Known rows, with every step that occurs:
A-C-E-T: [-2.54 -0.30 -2.31 +0.21 +2.52 -2.20 +2.64 -1.92 -3.10 +1.41 -0.13 +1.45 -2.63 -0.08 +2.78 +2.65 -1.75 +1.96 +1.76 -1.15 -0.12]
F-L-R-E-H: [+1.94 +1.66 +2.51 -1.62 -0.37 -2.88 -2.39 +0.35 -0.56 -2.89 +0.58 -2.71 +5.24 -3.28 +1.57 -2.71 +0.01 -0.52 -4.83 -0.29 +3.33]
R-E-H-L-F: [-0.08 +0.86 -0.10 -1.31 -2.79 -0.32 -1.55 +1.39 +1.10 -1.58 +1.30 -2.71 +3.72 -1.25 +2.44 -0.45 +0.16 -0.06 -3.30 -0.42 +1.14]
F-L-H: [-0.11 +2.83 +0.31 -1.93 -1.03 -2.17 +1.00 +1.00 +1.61 +1.22 -0.54 +1.10 -1.15 -2.53 -0.02 -0.04 +2.31 +1.29 +1.39 +2.66 -0.36]
F-L: [+0.45 +0.42 +2.18 -3.98 +0.39 -3.59 -5.38 +1.06 +3.33 +2.07 -0.73 +0.51 -1.04 -2.20 +0.55 -2.62 +0.66 -1.70 +1.64 +0.10 -0.05]
F-L-H-E-R: [+4.90 +0.59 +1.83 -3.77 -2.13 -3.15 +2.54 -2.35 +1.13 -1.00 -1.54 -1.86 -0.76 -0.10 -0.96 +1.15 +4.26 -1.59 -3.71 +1.25 -0.27]
A-C-L: [-3.81 -3.25 +0.82 +1.38 +3.56 +3.79 -1.31 -1.74 +1.52 +4.57 -3.70 +4.53 -1.34 -1.44 +1.93 +0.19 +0.77 -1.10 +5.41 +0.86 -3.44]
A-C-E: [-1.79 -4.35 +0.78 +1.61 +3.36 +3.45 +0.59 -3.43 +0.13 +2.73 -1.84 +4.43 -1.49 -2.05 +1.85 +2.27 -1.11 -0.84 +5.30 +0.05 -1.69]
L-F: [+1.87 -2.58 -0.71 -1.38 -1.07 -0.47 -2.19 +0.05 +1.67 +1.79 -0.41 +1.06 +2.70 +2.47 +3.38 +1.53 -0.96 +0.61 +0.46 +3.94 +1.26]
F-L-C: [-0.66 +2.20 -0.32 -4.26 +0.94 -2.02 -3.28 +1.50 -0.33 +3.80 -0.63 +4.47 -0.41 -1.53 +1.02 -2.53 +0.21 +1.02 +4.86 +2.39 -0.54]
H-E-R-L: [+3.21 -1.67 +0.34 -0.54 -0.39 +2.61 +0.97 -0.78 +1.51 -1.94 -0.92 -5.01 -2.53 +5.46 -6.30 -0.33 +2.50 -1.72 -2.96 -1.91 -1.42]
C-E-R-L: [+0.92 -4.49 +0.33 +0.67 +1.09 +3.32 -1.09 -1.91 +2.56 -2.10 -0.75 -2.59 -3.84 +4.56 -5.29 -1.11 +0.46 -0.09 -0.23 -1.10 -1.87]
A-C-E-H-L-R: [-0.73 -0.05 -0.50 +3.10 +0.52 +1.94 -0.17 +0.62 -0.45 -0.95 +0.21 +0.87 +0.39 +0.28 -0.72 +0.19 +0.56 -1.55 -0.37 -1.26 -1.88]
A-C-E-R-L: [+0.15 -4.84 -0.37 +1.73 +2.71 +4.50 -0.43 -1.45 +1.25 -1.40 -1.61 -1.82 -3.34 +4.54 -3.75 +0.13 +0.58 -0.66 +0.96 -0.54 -3.36]
T-E-R-L-F: [+2.97 -2.23 +0.25 -0.13 -0.26 +1.71 -1.58 -0.05 +1.58 -1.81 -0.89 -3.08 +0.82 +6.27 -1.79 +2.42 -0.74 -0.99 -1.44 +3.71 +1.01]
L-H-E-T: [+1.02 +5.54 -2.31 -1.74 -2.23 -4.29 +7.95 -0.94 -3.73 -0.09 +0.72 -2.21 -1.49 +0.50 -0.63 +3.46 +1.77 +2.31 -3.38 -1.17 +2.09]
H-L-R-E: [+1.08 -0.08 +2.26 +2.86 -1.59 +1.69 -1.22 +0.71 +5.03 -0.47 +0.65 -3.64 +1.86 +0.08 -0.02 +0.63 -0.04 +0.91 -3.89 -2.10 -2.27]
T-E-H: [+0.41 +3.09 +2.49 +0.58 +0.48 -1.46 +1.56 +0.49 -2.63 -0.70 +1.09 -0.14 +0.19 -3.12 -2.68 -2.38 -1.65 -2.06 -1.08 -0.37 +7.14]
T-E-H-L-C-A: [-2.73 +3.14 +0.24 +2.42 +0.18 -1.72 +1.41 +3.42 -4.55 -1.22 +2.32 +3.02 -1.11 -5.56 +0.65 -0.46 -2.18 -2.30 +4.26 -1.28 +0.60]
R-E-H: [+0.40 +0.83 +1.70 -0.54 -0.45 -1.23 +0.23 +0.17 -0.92 -1.75 +1.23 -2.63 +3.34 -4.04 +0.92 -3.68 -0.58 +0.75 -4.11 -1.80 +4.28]
F-L-C-A: [-1.08 +0.22 +0.22 -1.30 +1.23 -4.09 -2.74 +2.55 -2.61 +0.69 +0.59 +4.56 +0.15 -4.66 +4.23 -0.22 -1.46 -1.56 +6.13 +1.54 -1.53]
A-C: [-1.23 -2.47 -1.13 +2.35 +3.50 +2.35 +0.13 +1.46 -0.11 +4.20 -1.54 +2.25 -0.73 +0.63 +2.66 +0.93 -0.09 -0.44 +3.52 +1.03 -2.29]

Rows:
[-2.93 +3.94 -2.47 -0.76 -0.72 +0.56 +0.78 +3.13 -2.36 +1.82 +1.78 +2.64 -1.46 -1.77 -1.63 -4.45 +0.58 +1.67 +2.18 -1.38 -0.13] => E-H-L-C
[-2.11 -1.69 -0.47 -0.10 +1.65 +4.77 +0.72 -2.80 -0.73 +1.25 -0.59 +4.13 -2.41 +0.37 -3.47 +0.06 -1.21 +1.61 +6.00 +0.01 -1.23] => R-L-C-E
[+2.00 +3.33 +0.05 -0.16 -2.40 +3.45 +7.35 -1.64 -0.57 -0.81 -0.84 -2.46 -0.88 +1.14 -5.76 +3.28 +3.66 -0.60 -1.10 -1.06 -0.16] => R-L-H-E
[-0.16 -0.70 -1.01 -0.69 -2.34 +0.56 -2.29 +1.69 +3.26 +1.24 +0.70 -0.46 +0.47 +1.70 +1.54 +0.80 +0.19 -0.14 +0.02 +0.74 -1.17] => H-L-F
[+2.81 -0.18 +1.44 -1.29 +0.21 -2.59 -5.11 +0.96 +2.95 +0.83 -0.99 +0.68 +1.29 +1.91 +0.42 -0.13 +0.50 -1.33 -0.09 +2.31 -0.90] => F-L-R
[-2.92 +1.20 +0.54 +0.14 -1.41 +0.65 +0.00 +0.21 +0.62 -1.14 +1.80 -0.18 -2.81 -4.37 -2.87 -3.79 +0.56 -1.23 -0.18 -5.11 +0.58] => C-E-H-L
[-2.09 +2.75 +0.98 +0.58 -2.12 +0.15 -0.08 +2.44 +1.82 -1.53 +2.30 -3.85 -0.36 -4.19 -1.64 -4.24 +0.85 -0.23 -3.67 -5.48 +0.55] => R-E-H-L
[+0.92 -0.85 -0.76 +0.65 +0.58 -0.20 +1.68 +0.93 -3.94 -2.11 +0.40 +0.95 -0.68 +0.17 -0.35 +1.45 -0.07 -1.95 +3.02 -0.03 -2.32] => H-E-R-L-C-A
[-0.74 -3.18 +0.38 +3.02 +2.83 +3.31 -1.88 -1.37 +1.51 +2.77 -3.39 +3.90 +1.16 +2.45 +1.59 +1.98 +0.46 -0.83 +2.82 +3.01 -3.60] => A-C-L-R
[+0.56 +5.91 -2.99 -1.20 -2.01 -2.28 +8.03 -0.43 -3.78 -1.47 +0.69 -4.00 -2.13 +2.58 -3.32 +3.37 +2.04 +2.08 -3.41 -1.99 +1.10] => R-L-H-E-T
[+1.61 -4.38 +0.29 -1.42 +0.89 -0.37 -0.52 -3.60 +0.51 +1.00 -0.89 +3.60 -2.35 +0.81 +0.55 -0.93 -0.19 +1.44 +1.67 +2.08 -0.78] => L-C-E-R
[-0.17 +2.28 +0.35 -0.54 -2.23 -0.44 -0.73 +1.59 +0.04 -0.96 +1.19 -1.15 +1.71 -0.68 +0.16 +0.27 -0.65 -1.80 -1.39 +0.54 +3.04] => T-E-H-L-F
[+2.63 -1.65 +2.52 +2.24 -0.40 +0.99 -1.17 -0.59 +3.82 -0.02 -0.13 -2.36 +3.65 +0.78 +1.50 +1.25 -0.94 +1.56 -3.47 +0.51 -0.35] => L-R-E
[-1.68 -1.65 +0.18 +0.17 +2.54 +0.88 +1.18 -2.06 -3.87 -0.33 -0.32 +2.82 +0.95 -4.15 +1.40 -1.35 -0.63 -1.12 +1.88 -0.70 +2.49] => A-C-E-H
[-1.57 -0.75 -1.15 -0.69 -0.51 +1.27 -0.84 +0.04 -1.06 -0.58 +0.15 +0.91 +2.31 -1.30 +3.02 +1.21 +0.15 -1.47 +0.78 +0.36 -0.27] => A-C-E-H-L-F
[-0.34 +0.78 -1.35 -1.48 -2.52 -0.70 -1.70 +2.09 +0.28 -0.68 +1.33 -0.98 +2.06 +0.00 +1.52 -1.14 +0.40 -0.55 -1.69 +0.20 +1.21] => E-H-L-F
[-3.52 +2.87 -3.02 -1.29 -0.10 -2.65 +2.69 -0.95 -2.73 +1.15 +1.53 +2.05 -4.23 -0.52 +0.03 +0.36 -1.44 +3.62 +1.92 -2.47 -0.35] => H-L-C-E-T
[+0.66 +0.08 -0.34 +3.00 -1.34 +1.17 -1.71 +2.35 +3.76 +0.84 +0.77 -0.52 -1.32 +3.32 -2.24 -0.29 +0.72 -0.23 -1.15 -0.99 -2.84] => H-L-R
[-1.44 -3.89 -0.28 -0.60 +1.72 +2.57 -2.60 -2.00 +0.86 +3.23 -3.51 +3.93 +2.91 +0.88 +5.33 +3.05 +0.01 -0.84 +3.97 +4.60 -1.96] => A-C-L-F
[-0.06 -2.63 +2.78 +2.87 +1.65 +3.35 -1.39 -2.16 +3.20 +0.94 -2.65 -0.07 +3.78 -0.59 +3.04 +2.44 -0.21 +0.34 -0.70 +0.99 -2.89] => A-C-L-R-E
[+1.94 +0.66 +1.46 +0.75 -0.48 -1.05 -0.28 +0.09 -1.04 -2.59 +0.94 -2.59 +4.97 -1.80 +1.08 -2.25 -0.54 +0.63 -5.09 -0.39 +3.63] => L-R-E-H
[+2.79 -3.68 -1.52 -1.08 -0.47 +1.48 -2.61 +0.48 +1.91 -1.47 -0.80 -2.90 +1.19 +7.09 -0.39 +0.98 +0.20 +0.28 -1.71 +3.44 -0.70] => E-R-L-F
[-0.78 -0.29 -0.44 -1.60 -2.27 +0.08 -1.47 -0.39 +0.18 -1.30 +0.90 +0.22 +1.78 -1.48 +1.50 -0.07 -0.10 -0.98 -0.46 -0.20 +1.24] => C-E-H-L-F
[-2.68 +2.02 -3.35 -1.08 +1.18 -1.21 +2.70 -1.43 -3.82 +0.23 +0.93 +1.15 -3.43 +1.97 -1.38 +0.79 -1.87 +3.89 +2.19 -1.17 +0.34] => R-L-C-E-T
[-0.41 -1.96 -1.66 +1.83 +1.61 -0.31 -0.32 +2.53 -2.96 -1.48 +0.85 +1.62 -1.48 +0.70 +0.46 -0.16 -1.31 -0.29 +3.92 +1.04 -2.72] => E-R-L-C-A
[-0.20 +3.20 -1.29 +1.25 -1.46 -3.71 +1.24 +1.48 +0.78 -1.26 +1.93 -4.90 -0.09 +1.76 +1.34 +1.25 -0.98 +3.33 -5.60 -2.85 -0.58] => H-L-R-E-T
[+1.09 +1.94 -1.09 +0.77 -0.54 -4.22 +1.30 +0.45 -0.32 -0.92 +1.16 -3.90 +1.41 +2.20 +2.44 +1.68 -1.75 +3.81 -5.30 -0.84 +1.01] => L-R-E-T
[+0.71 +3.08 +1.08 +3.17 -1.10 +0.21 -0.09 +2.20 +0.65 -1.39 +1.26 -1.27 -0.05 +0.81 -3.65 -0.75 -0.21 -1.96 -2.44 -1.25 +1.36] => T-E-H-L-R
[+3.28 -1.72 +3.10 +1.00 +0.54 -1.68 -0.23 -0.91 +2.40 +0.51 -0.50 -1.09 -2.94 +1.84 -2.10 -0.19 -0.89 -1.54 -1.96 +1.55 +2.40] => T-E-R
[-1.38 +0.43 -0.28 -1.69 +0.84 +0.01 +1.29 -2.24 -4.61 -0.27 +0.64 +4.41 +0.71 -4.08 -0.14 -3.20 -0.93 +0.85 +2.43 +0.17 +3.90] => L-C-E-H
